Each row comes from the steps of one path. Every step used is in the known rows, and no mark comes twice. Write the path behind each row, first mark first.
Known rows:
pevun, pato, kele, vifu, geke: [-3.240  5.893 -1.688 -0.333 -1.470 -1.466  0.629 -0.546 -2.337 -2.189
  1.187  4.584  2.362 -3.506 -3.593  1.804  1.966  4.171]
kele, toka, vifu, pato: [-2.572  0.907  0.773 -1.118  0.690 -0.755  0.336 -0.127  2.032  1.293
  0.494 -0.908  1.415 -1.060 -1.286  0.364  1.829  7.764]
kele, toka, vifu: [-3.174 -0.019  0.316 -0.056 -0.791  0.499  1.285 -0.826 -0.536 -1.154
  3.850 -0.134 -0.237 -0.826  0.832  1.391 -2.008  6.992]
kele, vifu, pato: [-2.706  4.163 -0.394 -1.205  0.221 -0.980 -0.095 -0.235  0.916  1.155
 -2.146  0.571  2.867 -1.531 -4.293 -0.780  3.967  4.469]
pato, toka: [-1.029 -2.755  0.339  0.010  0.066  0.091 -1.457  0.496 -0.294 -0.159
  0.393 -0.905 -0.406  0.013 -3.059  0.530 -0.726  0.266]
vifu, pato, kele: [-4.149  1.846  0.673  0.146  0.947 -2.198  1.097  0.557 -0.971 -0.743
 -0.780 -0.442 -0.140  0.361 -2.029  1.887  0.389  0.092]
pevun, pato: [ 0.143  0.136  1.681 -0.679  0.886 -0.390  0.504 -0.219 -0.690 -0.600
 -0.168  3.948  0.009 -2.113  1.569  0.873 -2.139 -1.749]
kele, vifu, geke: [-1.424  5.214 -2.431 -0.544 -1.778 -0.613 -0.306 -0.605 -0.802 -0.872
  0.921  3.136  2.968 -3.157 -3.798  0.393  3.589  5.742]
geke, vifu: [-2.018  3.177 -0.791 -0.804  0.747  0.296  0.470  0.028 -2.120 -0.505
  2.654 -0.036 -1.246  0.492 -3.218 -2.308 -3.625 -0.287]
pevun, pato, toka, vifu, kele: [-0.554 -2.420  1.703 -0.594 -1.711 -1.835 -0.513  1.130  1.510  1.028
  0.209  1.870  1.051 -2.724 -3.048  0.910 -2.562  3.881]
kele, vifu, geke, pato: [-3.131  4.618  0.747 -1.059  0.069 -1.786  1.648  1.360 -2.676 -1.790
 -0.912  2.950  0.443 -3.202 -3.666  0.431  0.768  6.855]
geke, toka, vifu, pato: [-1.913  1.105  1.353 -1.036 -0.353 -0.861  0.549 -0.123  3.243  1.543
 -1.583 -0.494  1.172 -1.842 -1.002 -1.154  0.965  6.719]
geke, pato, kele, toka, vifu: [-5.771  0.786  1.318  0.162 -0.211 -0.674  2.636 -0.093 -2.566 -2.636
  3.747  0.299 -1.406 -0.808  0.141  2.537 -3.453  6.954]
pato, kele: [-3.823  1.224  0.287  0.907  0.162 -1.444  1.456  0.224 -2.639 -2.247
  0.745  0.141 -1.264  0.753 -0.714  2.291 -1.891 -1.908]
geke, toka, vifu, pato, kele: [-5.200  1.936  1.228  0.194 -0.057 -2.027  1.863  0.142 -0.370 -1.145
 -0.407 -0.221 -0.428 -0.500 -1.405  1.484 -1.185  2.736]
pevun, pato, toka, vifu, geke: [-1.456  0.726 -0.504 -0.538 -2.021 -1.074 -0.680 -0.264  0.857 -0.762
  2.975  2.584  1.575 -3.340 -1.332  0.985  0.303  7.318]
pevun, pato, kele, vifu: [-5.868  5.266 -0.283  0.163 -0.846 -1.023  1.958 -0.896 -4.281 -3.223
  0.571  3.966  0.946 -2.007 -3.087  1.824 -1.291 -0.084]
toka, vifu: [-2.626 -0.356  0.355  0.139 -2.155 -0.334  0.907 -0.762  0.857 -0.769
  2.854 -0.123  0.142 -0.743  1.549 -0.239 -2.136  5.145]

Which path is each row?
[-4.434 -1.780  1.797 -0.175 -1.396 -0.946  0.768  0.474 -0.384 -1.410
  2.439 -0.269 -0.928 -1.262 -1.184  0.240 -3.452  6.695] : geke, pato, toka, vifu
[-2.950  0.165  0.094 -0.849  0.262 -0.608 -1.508  0.363  0.333  0.636
 -1.128 -0.498  1.617 -1.041 -6.001  0.071  2.057  3.300] : kele, vifu, pato, toka
[-2.620  2.407 -1.161 -0.143 -1.369 -0.925  0.658 -0.418 -0.664 -1.507
  3.702  1.773  1.099 -2.387 -1.072  2.343  0.886  8.445] : pato, kele, toka, vifu, geke
[-0.609  1.265 -0.032 -0.981  1.994  0.244  0.386  1.000 -2.191  0.506
  1.297  0.602 -0.369 -0.859 -4.735  1.580 -1.504  2.917] : geke, vifu, kele, toka
[-1.341 -1.950  0.720 -0.773  0.929 -0.700 -1.824  0.836  1.388  1.360
 -1.175 -1.418  0.705 -0.305 -4.408  0.157  1.515  2.415] : vifu, pato, toka
[-4.950  2.863  1.251  0.203  0.614 -2.740  2.372  1.499 -3.765 -3.004
  0.115  1.605 -1.555 -0.990 -2.163  2.685 -1.657  2.148] : vifu, geke, pato, kele
[-5.958  5.262 -1.098  0.475 -1.294 -0.821  1.643 -0.807 -3.942 -2.923
  0.653  2.046  0.946 -0.986 -3.848  1.355 -0.201  0.740] : pato, kele, vifu
[-4.412  2.737  0.156 -0.484  2.987 -0.251  1.464  0.313 -3.474 -1.237
  1.669 -0.362 -1.052  0.371 -3.524  2.847 -0.790  2.600] : geke, vifu, pato, kele, toka
[-5.824  2.878  1.389  0.283 -0.122 -2.860  2.721  1.258 -3.492 -3.227
  1.062  1.516 -1.489 -1.280 -1.616  2.610 -2.386  4.006] : toka, vifu, geke, pato, kele
[-2.159 -0.914  1.288 -0.697  0.610 -1.199 -0.518  1.797 -1.469 -0.899
 -0.219  0.515 -0.672 -1.729 -4.420  0.965 -0.486  4.378] : vifu, geke, pato, toka
[-0.409  4.191 -0.599 -0.443 -1.319  0.546  0.777 -0.449 -0.065 -0.742
 -2.252  2.855  1.007 -3.745 -2.946 -0.512  0.933  4.253] : kele, vifu, geke, toka
[-4.210  2.338  0.841 -0.161  2.527 -0.759  2.231  1.002 -4.652 -2.642
  1.468  1.104 -1.610 -0.737 -2.495  4.181 -0.967  4.072] : vifu, geke, pato, kele, toka
[-2.758  2.356  1.594 -0.921 -0.351 -2.038  1.732  1.435 -1.190 -1.469
  0.551  1.964 -0.386 -2.913 -1.234  0.420 -0.727  8.350] : toka, vifu, geke, pato
[-1.416 -2.155  1.939 -0.547 -1.577 -2.144 -0.100  1.832  1.003  0.859
 -0.189  0.805  0.478 -2.411 -3.970  0.641 -2.362  5.503] : geke, pato, toka, vifu, kele
[-2.231  0.770  0.814 -0.998 -0.242 -1.351  0.082 -0.109  2.951  1.572
 -0.254 -0.831  1.652 -1.079 -0.839 -0.771  1.707  6.438] : toka, vifu, pato
[-3.772  1.256  1.456  0.438  0.817 -1.699  1.898  0.087 -3.136 -2.640
  0.673  2.943 -1.248 -0.720  0.408  2.920 -3.417 -3.196] : pevun, pato, kele
